What can hang from each mark:
q428: q461
q111: q32 q211 q912 q936
q461: q428 q912
q739: q962
q489: q58
q984: q936
q936: q984
q146: q984
q962: q134
q134: q211
q32: q98
q912: q111 q489
q211: q134

Known rows, with every way that one mark hangs from another:
q428[q461[q912[q111[q936] q489]]]: [ 0.43  1.20 -0.07  6.58 -1.08 -1.18  0.85 -2.31  0.29  0.19  5.09 -0.89
 -0.70  3.07 -0.08  2.07 -1.16 -0.71 -2.40  2.15 -0.42 -1.16  3.14 -4.34
  0.32]
q962[q134]: [ 0.96  0.06 -1.00  1.71  0.11  2.56 -0.05  0.32 -0.31  0.03  2.48  2.48
  0.05  3.81 -0.42  1.99 -0.05 -0.67 -0.43 -0.35  0.11  0.41  2.15 -5.10
  0.37]
q146[q984]: [ 1.09 -0.80 -0.71  1.95 -0.16  1.78 -0.28 -0.33 -0.19  0.04  3.05  1.55
 -0.33  2.41 -0.21  2.51  0.42 -1.85  0.48  0.39  0.57  0.48  1.08 -4.71
 -0.14]
q461[q912[q111[q936] q489]]: [ 0.79  0.81  0.14  6.12 -1.11 -0.17  0.38 -2.49 -0.41  0.26  5.83  0.10
  0.05  3.97  0.08  1.47 -0.82 -0.85 -2.24  1.76 -1.06 -1.05  2.85 -4.33
  0.56]
q111[q32 q912[q489] q936[q984]]: [ 0.48  1.51  0.71  6.06 -4.14 -0.59 -0.52 -1.67  0.24 -0.09  3.89 -0.93
  1.07 -0.01 -1.38  1.99  1.46 -0.70 -1.42  2.63  0.91  0.21  1.43 -3.25
  0.00]
q428[q461[q912[q111[q936]]]]: [ 0.58  0.45 -0.39  4.52 -0.56 -1.09  1.40 -1.17 -0.02  0.15  3.37 -0.35
 -0.54  1.66  0.51  2.88 -1.16 -1.03 -2.08  2.20  0.01 -1.05  3.47 -4.37
  0.48]
q111[q32 q211 q912 q936[q984]]: [ 0.69  0.53  0.87  4.02 -3.77  0.78 -0.03 -0.98 -0.23 -0.08  2.22 -0.28
  1.38 -0.35 -1.59  3.19  1.52 -1.50 -0.78  3.25  1.50  0.60  2.30 -2.70
  0.31]
q739[q962[q134]]: [ 0.74  0.52 -1.20  1.60 -0.39  1.88  0.05  0.11 -0.52 -0.49  2.01  2.45
 -0.87  2.46 -0.44  2.01  0.73 -0.97 -0.48 -0.32  0.25  0.58  1.70 -5.81
  0.46]
q211[q134]: [ 0.80  0.88 -0.77  1.94 -1.63  2.96 -0.15 -0.44 -0.15 -0.01 -2.97  1.51
 -0.38  3.75 -0.32  2.85  0.23 -1.28 -0.16  0.40 -0.05  0.38  2.28 -4.30
 -0.12]
q111[q211]: [ 0.96  0.03 -0.19  2.54 -1.59  2.89 -0.72 -1.17 -0.70 -0.18  0.50  1.73
  0.21  2.89 -0.88  2.51 -0.70 -1.70 -0.25  0.78 -0.08  0.40  2.91 -4.16
  0.33]
q428[q461[q912[q111]]]: [ 0.57  0.33 -0.75  3.62 -0.03 -1.11  0.91 -1.42  0.15  0.06  2.41  0.41
 -0.55  2.52  0.59  2.59 -1.74 -1.05 -2.24  1.42  0.08 -0.45  3.23 -4.41
 -0.12]
q461[q428 q912[q489]]: [ 1.31  0.15 -0.42  6.54 -3.28  1.54 -0.22 -2.16  0.69  0.05  4.30 -0.22
 -0.30  5.56 -0.44  0.62 -0.34 -0.56 -1.53  0.37 -0.97 -0.52  1.47 -4.72
 -0.04]
q111[q32 q211 q912[q489]]: [ 0.68  0.72  1.05  4.33 -3.62  1.56 -1.62 -2.09 -0.19 -0.02  3.93 -0.11
  0.88  2.57 -1.77  2.05  0.89 -1.42 -1.10  2.25  1.19  0.09  2.90 -3.09
  0.32]
q428[q461[q912[q111[q211] q489[q58]]]]: [ 0.48 -0.17  0.28  5.95 -1.05  1.07  1.04 -2.64  0.41  0.06  2.66  0.44
 -0.22  3.92 -0.88  2.34 -1.19 -1.29 -2.30  1.96  0.26 -0.69  3.39 -4.06
  0.02]
q461[q912]: [ 1.09  0.04 -1.07  3.31 -1.25  1.03 -0.13 -0.53 -0.24 -0.14  1.85  0.88
 -0.05  3.42  0.53  1.79 -0.17 -1.07 -1.22  0.64 -0.17 -0.15  3.09 -4.58
  0.20]
q936[q984]: [ 0.75  0.64 -0.98  3.36 -1.51  0.67 -0.14 -1.01 -0.13 -0.31 -0.45  1.74
  0.49  1.15 -0.44  2.14 -0.78 -0.99 -0.60  0.58 -0.32  1.17  1.17 -4.35
 -0.64]
q461[q912[q111]]: [ 0.94 -0.17 -0.55  3.15  0.02 -0.12  0.44 -1.67 -0.53  0.11  3.02  1.40
  0.19  3.27  0.74  2.02 -1.37 -1.26 -2.06  1.10 -0.51 -0.30  2.91 -4.35
  0.11]
q111[q32 q912[q489] q936]: [ 0.67  1.00  0.95  5.19 -3.99  0.32 -1.09 -1.31 -0.23  0.06  5.17 -0.99
  0.68  0.80 -1.04  1.93  1.43 -0.92 -1.18  2.35  0.92 -0.86  2.52 -3.64
  0.72]
q146[q984[q936]]: [ 1.40 -0.64 -0.07  0.53  1.14  0.59  0.14 -0.10 -0.31 -0.08  1.58  0.78
  0.07  1.22  0.47  2.01  0.37 -1.54  0.48  0.17  0.25  1.58  2.58 -5.51
 -0.32]
q984[q936]: [ 1.23  0.35 -0.12  1.04 -0.10  0.38 -0.33 -0.45 -0.66 -0.31 -0.69  0.89
  0.42  0.83  0.62  1.70 -0.85 -0.90 -0.43  0.04 -0.57  1.14  3.78 -5.51
 -0.07]
q912[q111[q32[q98] q211] q489[q58]]: [ 0.51 -0.48  0.74  5.55 -1.88  1.54 -0.37 -2.39  0.19  0.43  3.55  1.72
  1.26  3.58 -0.87  1.59 -0.34 -1.12 -0.90  1.62 -0.48  0.10  1.99 -3.96
  0.10]
q111[q211[q134] q912[q489[q58]] q936]: [ 0.83  0.55  1.03  4.36 -3.67  3.94  0.41 -0.73 -0.28  0.06 -0.37 -0.06
  0.04  2.97 -2.04  3.25  2.11 -1.78 -0.53  2.53  1.53 -0.22  3.15 -3.36
  1.08]
q428[q461]: [ 0.59  0.62 -0.95  3.02 -1.38  0.61 -0.17 -0.47  0.15 -0.24 -0.24  0.62
 -0.70  1.14 -0.33  2.72 -1.16 -1.04 -0.58  0.63  0.36 -0.06  2.77 -4.79
 -0.12]
q912[q111]: [ 0.79  0.02 -0.22  2.26 -0.17  0.48 -0.07 -1.86 -0.81  0.07  1.98  2.14
  0.32  1.75  0.17  2.36 -1.96 -1.37 -1.30  0.73 -0.59 -0.03  2.25 -4.47
  0.05]
q428[q461[q912[q111[q211]]]]: [ 0.57  0.13 -0.28  3.68 -0.23  0.14  0.91 -1.91  0.01  0.11  2.25  0.51
 -0.38  3.49 -0.26  2.98 -1.67 -1.52 -2.06  2.00  0.32 -0.12  3.84 -3.83
  0.07]
q962[q134[q211]]: [ 1.13  0.10 -1.01  0.44  1.49  3.36 -0.24  0.09 -0.12  0.05  2.03  3.14
  0.07  4.85 -0.33  2.15  0.33 -0.45 -1.14 -1.21 -0.69  0.38  3.76 -5.18
  0.36]
q489[q58]: [ 1.06 -0.99 -0.51  2.68 -1.74  2.71 -0.03 -0.31 -0.47 -0.28 -0.39  2.04
  0.33  1.03 -0.19  2.33 -0.30 -1.23 -0.41  0.27  0.17 -0.36  2.19 -4.97
  0.23]

Rows:
[ 0.38  0.12  1.03  6.68 -2.82  0.52  0.84 -3.02  0.31  0.10  2.91  0.83
  1.49  0.37 -1.00  2.05 -0.14 -0.61 -1.81  2.11 -0.48 -0.70  0.78 -3.90
 -0.43] : q912[q111[q32 q936[q984]] q489[q58]]
[ 0.56  1.20  0.87  3.55 -3.86  2.08  0.51 -0.68  0.16  0.08 -1.56 -0.43
  0.96  1.46 -1.80  3.94  2.50 -1.55 -0.63  3.34  1.74  0.91  2.28 -2.29
  0.12] : q111[q32 q211[q134] q912 q936[q984]]
[ 0.57 -0.34  1.25  5.82 -2.71  1.41  0.28 -2.72 -0.15  0.23  4.09  0.70
  1.04  1.03 -0.71  2.00 -0.17 -0.81 -1.63  1.79 -0.51 -1.74  1.97 -4.24
  0.34] : q912[q111[q32 q936] q489[q58]]
[ 1.39 -1.01 -0.24  6.67 -3.73  2.56  0.50 -1.81  0.77 -0.04  3.21  0.18
 -0.06  4.46 -0.50  0.80  0.12 -0.64 -1.47  0.37 -0.57 -0.93  1.45 -4.94
  0.05] : q461[q428 q912[q489[q58]]]
[ 1.05 -1.32  0.90  6.82 -3.56  1.54  0.85 -3.31  0.91  0.37  5.02  0.11
  0.82  4.00 -0.39  1.00 -0.30 -0.57 -2.49  1.31 -0.74 -1.61  1.18 -4.28
 -0.31] : q461[q428 q912[q111[q32] q489[q58]]]
[ 0.48  0.01 -0.27  5.81 -0.95 -0.25  1.06 -2.13  0.54  0.01  2.88  0.26
 -0.34  2.95 -0.06  1.94 -1.27 -0.80 -2.54  1.41  0.09 -1.02  2.86 -4.61
 -0.17] : q428[q461[q912[q111 q489[q58]]]]
[ 0.78  0.19 -0.42  2.78 -2.37 -0.66 -1.08  0.51  0.02  0.19  3.13  0.46
  0.81  0.70  0.17  1.93  1.12 -1.06 -0.48  1.58  1.13  0.74  2.39 -3.91
  0.47] : q111[q32[q98] q912]
[ 0.75  1.69  0.80  4.23 -3.28  2.87 -0.30 -1.07 -0.40  0.13  0.69 -0.53
 -0.21  3.99 -1.97  3.09  1.66 -1.75 -0.57  2.54  1.10  0.25  3.11 -3.07
  0.97] : q111[q211[q134] q912[q489] q936]
[ 0.39  0.50  0.37  5.21 -1.57 -0.33  0.53 -1.73  0.09  0.42  2.86  1.15
  1.49  1.48 -0.60  2.55 -0.25 -1.13 -0.69  2.59 -0.61  1.06  1.45 -3.25
 -0.03] : q912[q111[q32[q98] q211 q936[q984]]]
[ 0.88 -0.56  0.46  5.35 -1.20  2.04  0.55 -2.80 -0.25  0.11  3.64  1.38
  0.52  4.82 -0.68  1.76 -0.85 -1.43 -2.19  1.62 -0.38 -0.53  3.08 -4.07
  0.31] : q461[q912[q111[q211] q489[q58]]]
[ 0.73 -0.42  0.31  4.41 -1.13  1.40  0.06 -2.55 -0.41  0.01  2.61  2.07
  0.43  2.24 -0.49  1.71 -1.51 -1.16 -1.59  0.71 -0.66 -0.57  1.75 -4.70
  0.05] : q912[q111 q489[q58]]
[ 0.77 -0.42  0.54  3.70 -1.36  1.22  0.14 -2.51 -0.28  0.28  3.69  0.92
  1.03  4.07 -0.14  2.41 -0.55 -1.47 -2.04  2.11 -0.07 -0.53  3.39 -3.35
  0.03] : q461[q912[q111[q32 q211]]]
[ 0.46  0.37  1.02  4.58 -2.05  0.77  0.69 -2.75 -0.27  0.18  2.22  1.03
  1.47  0.81 -1.13  3.10 -0.51 -1.30 -1.30  2.72 -0.30  0.21  1.77 -3.07
 -0.19] : q912[q111[q32 q211 q936[q984]]]
[ 0.43  0.51  0.14  2.98 -1.13  2.04 -0.01 -1.43  0.27  0.63 -0.75  1.69
  0.69  4.81 -0.45  2.93  0.14 -1.50 -0.38  1.72 -0.27  0.90  2.41 -3.30
 -0.09] : q912[q111[q32[q98] q211[q134]]]
[ 0.70 -0.26  0.60  5.03 -3.46  1.51 -1.01 -0.66  0.26  0.14  3.54  0.45
  1.12  2.27 -1.26  1.74  1.64 -1.32 -0.53  2.14  1.25  0.51  2.58 -3.56
  0.62] : q111[q32[q98] q211 q912[q489[q58]]]
[ 0.88  0.08  1.12  3.18 -3.57  1.68 -0.55 -0.68 -0.68  0.07  3.40 -0.34
  0.95  0.42 -1.25  3.17  1.46 -1.70 -0.65  2.94  1.60 -0.44  3.53 -3.10
  1.08] : q111[q32 q211 q912 q936]
[ 0.67  0.93  0.41  3.31 -3.30  1.87 -0.16  0.54  0.06  0.47  0.36 -0.39
  0.49  2.78 -0.96  3.36  2.72 -1.57  0.22  2.96  1.51  0.73  3.22 -2.89
  1.03] : q111[q32[q98] q211[q134] q912 q936]
[ 0.55  0.82  0.02  7.19 -1.77 -1.22 -0.05 -1.91  0.46  0.59  6.94 -0.29
  0.67  4.22  0.53  0.96  0.33 -0.37 -1.81  2.18 -1.12 -0.65  2.51 -4.11
  0.46] : q461[q912[q111[q32[q98] q936] q489]]
[ 0.63  0.31  1.27  3.94 -4.22  3.88 -0.37 -1.37  0.29  0.11 -0.93  0.12
  0.73  3.36 -2.05  2.97  2.39 -1.62 -0.79  2.26  1.83 -0.04  2.94 -2.94
  0.18] : q111[q32 q211[q134] q912[q489[q58]]]
[ 0.63  0.36  1.15  4.81 -2.08  3.97  1.02 -2.42 -0.34  0.33 -0.27  1.21
  0.16  4.18 -1.62  3.11  0.11 -1.64 -0.94  2.02 -0.29 -0.56  2.58 -3.66
  0.60] : q912[q111[q211[q134] q936] q489[q58]]
[ 0.89  0.55 -1.22  0.33  0.96  2.62 -0.13 -0.10 -0.29 -0.49  1.53  3.11
 -0.88  3.37 -0.28  2.13  1.10 -0.72 -1.25 -1.19 -0.44  0.53  3.33 -5.89
  0.49] : q739[q962[q134[q211]]]
[ 0.36  1.35  1.56  5.25 -2.78  3.04  0.07 -3.28  0.04  0.54  1.23  0.27
  0.54  4.73 -1.65  2.94  0.46 -1.35 -1.16  2.48 -0.53 -0.67  2.64 -3.03
  0.17] : q912[q111[q32 q211[q134] q936] q489]
[ 0.71  1.35  0.29  2.91 -2.77  2.02  0.78 -0.25 -0.31 -0.01 -1.94  0.14
  0.33  1.77 -1.67  3.91  1.71 -1.83 -0.47  2.89  1.54  1.44  2.30 -2.69
  0.33] : q111[q211[q134] q912 q936[q984]]
[ 1.18 -0.02  0.97  7.31 -2.82  1.71  0.87 -3.49  0.04  0.45  6.58 -0.47
  0.06  5.59 -1.05  1.50 -0.91 -1.22 -2.01  2.05 -1.30 -0.97  2.09 -3.84
  0.66] : q461[q428 q912[q111[q211 q936] q489]]
[ 0.62  0.64 -0.06  4.04 -0.73 -0.47  0.99 -1.88 -0.56  0.01  1.84  1.45
  0.70  0.24 -0.24  2.69 -1.44 -1.13 -1.30  1.69 -0.75  0.39  1.26 -4.04
 -0.08] : q912[q111[q936[q984]]]
[ 0.62  0.71  0.00  4.80 -3.17  0.75  0.07 -1.18  0.14 -0.14  1.09  0.40
  1.13 -0.01 -0.64  2.49  0.59 -0.66 -0.60  1.73 -0.13 -0.03  1.36 -3.88
 -0.35] : q111[q32 q936[q984]]
[ 1.14 -1.12  0.90  4.86 -2.76  1.82  0.65 -3.11  0.36  0.42  4.32  0.33
  0.85  4.55 -0.49  2.00 -0.66 -1.27 -2.00  1.85 -0.45 -0.77  2.25 -3.43
 -0.02] : q461[q428 q912[q111[q32 q211]]]
[ 1.15 -0.06  0.08  6.25 -2.10  0.37  0.40 -3.26  0.38  0.33  5.64  0.25
 -0.08  5.26 -0.15  0.81 -1.53 -0.79 -2.35  0.84 -1.43 -0.60  1.29 -4.43
 -0.09] : q461[q428 q912[q111 q489]]
[ 0.98 -0.16  0.64  6.76 -3.20  0.51  0.12 -3.70  0.83  0.46  6.07 -0.28
  0.54  4.98 -0.31  0.86 -0.78 -0.52 -2.55  1.35 -1.12 -1.14  1.28 -4.01
 -0.39] : q461[q428 q912[q111[q32] q489]]
[ 0.53  1.55  0.94  4.78 -1.71  2.97  0.32 -2.91 -0.40  0.42  0.70  0.80
 -0.08  5.12 -1.52  2.95 -0.39 -1.61 -0.96  2.02 -0.76 -0.14  2.64 -3.43
  0.49] : q912[q111[q211[q134] q936] q489]
[ 0.71  0.59  0.70  1.75 -3.29  3.03 -0.52 -0.67 -0.10  0.13 -1.52  0.21
  0.56  2.95 -1.41  3.59  1.90 -1.87 -0.49  2.35  1.91  0.48  3.25 -2.68
  0.25] : q111[q32 q211[q134] q912]
[ 0.28  1.61 -0.01  5.25 -0.97  1.35  0.82 -2.72  0.73  0.29 -0.02 -0.14
 -0.89  6.64 -1.08  2.90 -0.66 -1.36 -2.11  2.08  0.11  0.07  3.49 -3.41
 -0.30] : q428[q461[q912[q111[q211[q134]] q489]]]
[ 0.56  1.27 -1.00  5.93 -1.78 -0.08 -0.21 -1.43  0.74 -0.17  2.62 -0.63
 -0.91  4.07 -0.28  1.54 -0.46 -0.57 -1.73  0.98  0.04 -0.41  3.05 -4.63
 -0.24] : q428[q461[q912[q489]]]
[ 1.16 -0.17  0.62  6.33 -2.28  1.64  0.41 -3.73  0.24  0.35  5.47  0.41
  0.13  6.34 -1.01  1.27 -1.52 -1.26 -2.19  1.39 -1.21 -0.29  1.90 -3.87
  0.08] : q461[q428 q912[q111[q211] q489]]
[ 0.48  1.38  0.26  6.04 -1.43 -0.60  0.40 -2.99 -0.23  0.05  3.36  0.94
  0.53  1.71 -0.82  1.89 -1.39 -0.81 -1.71  1.66 -1.19  0.33  0.86 -4.03
 -0.25] : q912[q111[q936[q984]] q489]
[ 0.62  1.02 -0.10  4.86 -2.91 -0.79 -1.70 -0.58  0.32  0.20  4.67 -0.06
  0.71  2.22 -0.47  1.15  1.15 -0.77 -0.85  1.58  0.73  0.63  2.03 -3.89
  0.32] : q111[q32[q98] q912[q489]]
[ 0.57 -0.70  1.39  5.00 -2.36  2.71 -0.23 -3.40 -0.18  0.18  2.70  1.60
  1.27  2.89 -1.43  2.12 -0.64 -1.35 -1.48  1.68 -0.28 -0.78  2.29 -3.72
 -0.07] : q912[q111[q32 q211] q489[q58]]
[ 0.63  0.51  0.43  4.08 -1.03  0.76  0.93 -2.35 -0.72  0.07  1.76  1.61
  0.86  1.25 -0.99  3.06 -1.39 -1.64 -1.06  2.22 -0.52  0.72  1.78 -3.49
  0.07] : q912[q111[q211 q936[q984]]]
[ 0.83  0.00  0.68  3.21 -0.88  1.69  0.36 -2.00 -1.12  0.21  2.96  1.44
  0.45  1.98 -0.70  3.02 -1.44 -1.82 -0.90  1.94 -0.54 -0.36  2.95 -3.90
  0.87] : q912[q111[q211 q936]]
